(in the rows, 128 means zero)
Known rows, with every step that occurs:
fepu, bisarag: [124 120 107 138 157 151 106 138 133 163 161 119 171 140 129 146 109 103
 126 150 150 114 155  98 148 135]
bisarag, mupi: [128 150 112  96 138 105  96 141 125 132 153 139 150 125 123 147 120 112
 106 135 147 111 138  97 148 131]
fide, numini, bisarag: [137 152 104 163 107  99  67 134 117 143 193 164 133 146 106 128 136 115
 145 142 144  80 190  97 135 170]
fide, numini: [135 160 115 137 119 108  87 129 127 156 181 136 148 138 112 124 129 130
 138 128 143 107 149 100 133 152]
nosa, suvup, numini: [162 149  83 118 120 112  88 125 109 143 138  72 146 173 114 125 128  98
 141 127 139 148 164  81 155 168]
fide, numini, bisarag, mupi: [136 163 105 134 124  81  49 140  97 129 200 179 140 146  87 143 137 101
 119 143 145  68 173  83 150 169]
fide, numini, suvup: [160 142 110 141 111 106  87 135 136 156 192 151 146 143 119 129 118 109
 118 118 127 121 155  94 133 146]
nosa, fepu, bisarag, mupi: [155 137  97 115 161 129  85 126 112 148 168 111 181 134 104 159 121  64
 108 153 151  95 139 101 151 127]
numini, bisarag, mupi: [130 146 101 123 127  97  74 149 115 121 167 169 134 135 114 154 127  92
 110 149 146  81 177  97 146 151]
numini, bisarag: [128 135 103 152 112 118  92 140 132 135 159 151 131 132 136 141 125 107
 138 147 143  93 192 112 133 154]
bosudo, fepu: [152 142 111 120 127 144 130 147 123 140 147  98 140 125 103 152 117 105
 139 107 170 136 129 126 121 125]
nosa, suvup: [154 135  99 130 114 135 103 123 122 158 133 105 134 150 117 123 133 119
 127 123 136 145 140 107 131 151]
numini, suvup: [150 125 107 128 116 121 111 143 148 148 158 138 141 130 150 146 106 104
 114 125 128 133 158 107 130 129]
fide, numini, suvup, fepu, bisarag, mupi: [158 147  83 116 165 103  57 118  78 166 206 120 180 156  90 158 122  57
  93 143 137 111 130  72 181 134]
bosudo, numini: [134 161 123 115 126 116 116 138 147 160 147 115 146  98 102 128 106 102
 140 138 160 109 151  87 123 162]
bosudo, numini, bisarag: [137 154 112 141 117 106  97 141 135 146 158 142 133 105  95 133 113  86
 147 153 161  82 193  85 124 180]
nosa, bosudo, numini, bisarag: [155 184 129 155 124 116  74 155 135 137 158 140 134 103 101 159 103  98
 161 162 170 106 173  87 122 182]
nosa, fide, numini: [153 153 125 133  94 104  57 114 112 169 172 125 126 127  89 114 143 140
 148 133 133 133 142 111 146 149]
fepu, nosa, suvup, lidu: [166 111  98 142 162 121  60  91 106 179 133  55 149 145 117 137 121 153
 103 129 163 175 148  84 195 154]
lidu, suvup, numini: [154 137  86 127 149  98  99 132 134 140 161  75 162 168 126 156 122  98
 136 146 154 142 170  94 163 147]
fide, numini, suvup, fepu: [159 161  93 136 114  98  82 110 107 164 183 108 147 137 121 142 130  91
 126 124 128 132 138 101 152 137]
lidu, suvup, numini, bisarag, mupi: [158 142  73 123 152  70  63 143 106 114 180 117 153 177 101 172 127  68
 116 160 154 100 196  77 176 165]
nosa, fide, numini, suvup, fepu, bisarag: [175 133  97 141 123 119  44  98  79 196 192  93 154 142  82 138 134  79
 131 150 124 150 138  99 181 132]
fepu, nosa, fide, numini, bisarag: [166 133 110 167 122  84  14 105  98 169 183 149 127 131  96 128 155 142
 140 143 138 118 205  87 181 182]

Rows:
[176 191 119 125 129 113  88 131 126 160 151  88 147  95 115 170 102  74
 141 145 157 157 123  91 140 147] -> nosa, bosudo, numini, suvup, fepu
[187 112 119 146 136  84  15  85 101 191 185  85 139 123  93 131 119 151
 106 132 142 179 154  83 209 143] -> fepu, nosa, fide, numini, suvup, lidu
[148 116 113 131 126 116  92 123 139 154 164  89 142 125 131 148  88 119
 101 134 150 153 142 105 159 115] -> numini, suvup, lidu
[165 191 118 130 172 110  64 112 116 170 133  68 164  90 126 173 116 113
 143 148 174 158 139  74 176 172] -> suvup, fepu, nosa, bosudo, numini
[192 118  93 136 158 144  98 124  96 166 129  76 145 148  92 149 137 117
 121  93 163 171 143 100 158 156] -> bosudo, fepu, nosa, suvup
[136 161  87 109 134  74  59 147 102 104 169 134 145 156 116 152 118  71
 122 153 147  86 203  68 170 171] -> suvup, numini, bisarag, mupi
[189 137 105 112 137  93  57  92 105 195 139  72 140  84  98 144 126  90
 126 139 140 172 158  76 187 156] -> bosudo, numini, suvup, fepu, nosa, fide
[158 154 125 149 168 125  65 137 141 149 141 118 161 118 169 169 116 152
 129 139 155 158 155  90 166 155] -> fepu, nosa, bosudo
[149 130  82 104 170 123  84 124  92 161 172 109 175 142 118 174 110  50
  85 150 139 123 136  86 182 119] -> numini, suvup, fepu, bisarag, mupi
[200 132  74 122 164 121  84 125  84 149 133  39 156 171  95 149 129  95
 135  96 165 175 166  71 183 175] -> bosudo, fepu, nosa, suvup, numini
[191 148 135 142 174 103  49 121 139 171 157  76 160  96 118 171  75 125
 107 141 175 179 143  59 184 157] -> fepu, nosa, bosudo, numini, suvup, lidu
[175 151 103 130  90  95  53  94  91 179 177 101 126 127  94 131 145 100
 137 133 121 158 133 113 164 132] -> nosa, fide, numini, suvup, fepu
[134 148  86 137 117  95  78 142 120 120 163 118 142 156 136 142 118  87
 149 152 145  97 215  83 158 173] -> suvup, numini, bisarag
[179 156  97 157 187 118  64 107 116 164 144  63 172 133 150 198 139 129
 127 150 167 187 133 107 191 138] -> lidu, suvup, fepu, nosa, bosudo
[121 137  89 133 158 145 102 113 106 171 153  78 175 136 130 156 120  87
 131 154 154 121 140 103 169 127] -> suvup, fepu, bisarag
[151 153  82 126 116 132  99 100  92 167 126  67 135 144 116 134 148 100
 137 131 139 153 126 112 150 141] -> nosa, suvup, fepu
[191 120 115 142 128  89  35 108 113 185 180 135 139 130 110 128 135 136
 116 122 122 163 171  84 180 156] -> fepu, nosa, fide, numini, suvup
[178 137 122 135  92  99  58 122 118 171 186 139 122 132  96 119 132 118
 129 125 116 147 149 107 145 141] -> nosa, fide, numini, suvup
[168 118  93 140 150 127  80 110 115 170 130 102 150 146 131 134 139 135
 113 118 139 157 162  83 165 167] -> fepu, nosa, suvup
[162 125  86 129 156 110  84 105 118 168 145  93 156 121 164 165 123 100
 105 126 134 162 167  91 184 135] -> numini, suvup, fepu, nosa
[158 133 115 146 123  98  68 113 125 161 197 103 146 138 105 132 100 125
 107 128 145 140 136  94 163 133] -> fide, numini, suvup, lidu
[193 157 131 140 166 108  68 144 150 165 154 124 160  98 132 167  91 109
 119 135 155 161 160  61 156 171] -> fepu, nosa, bosudo, numini, suvup
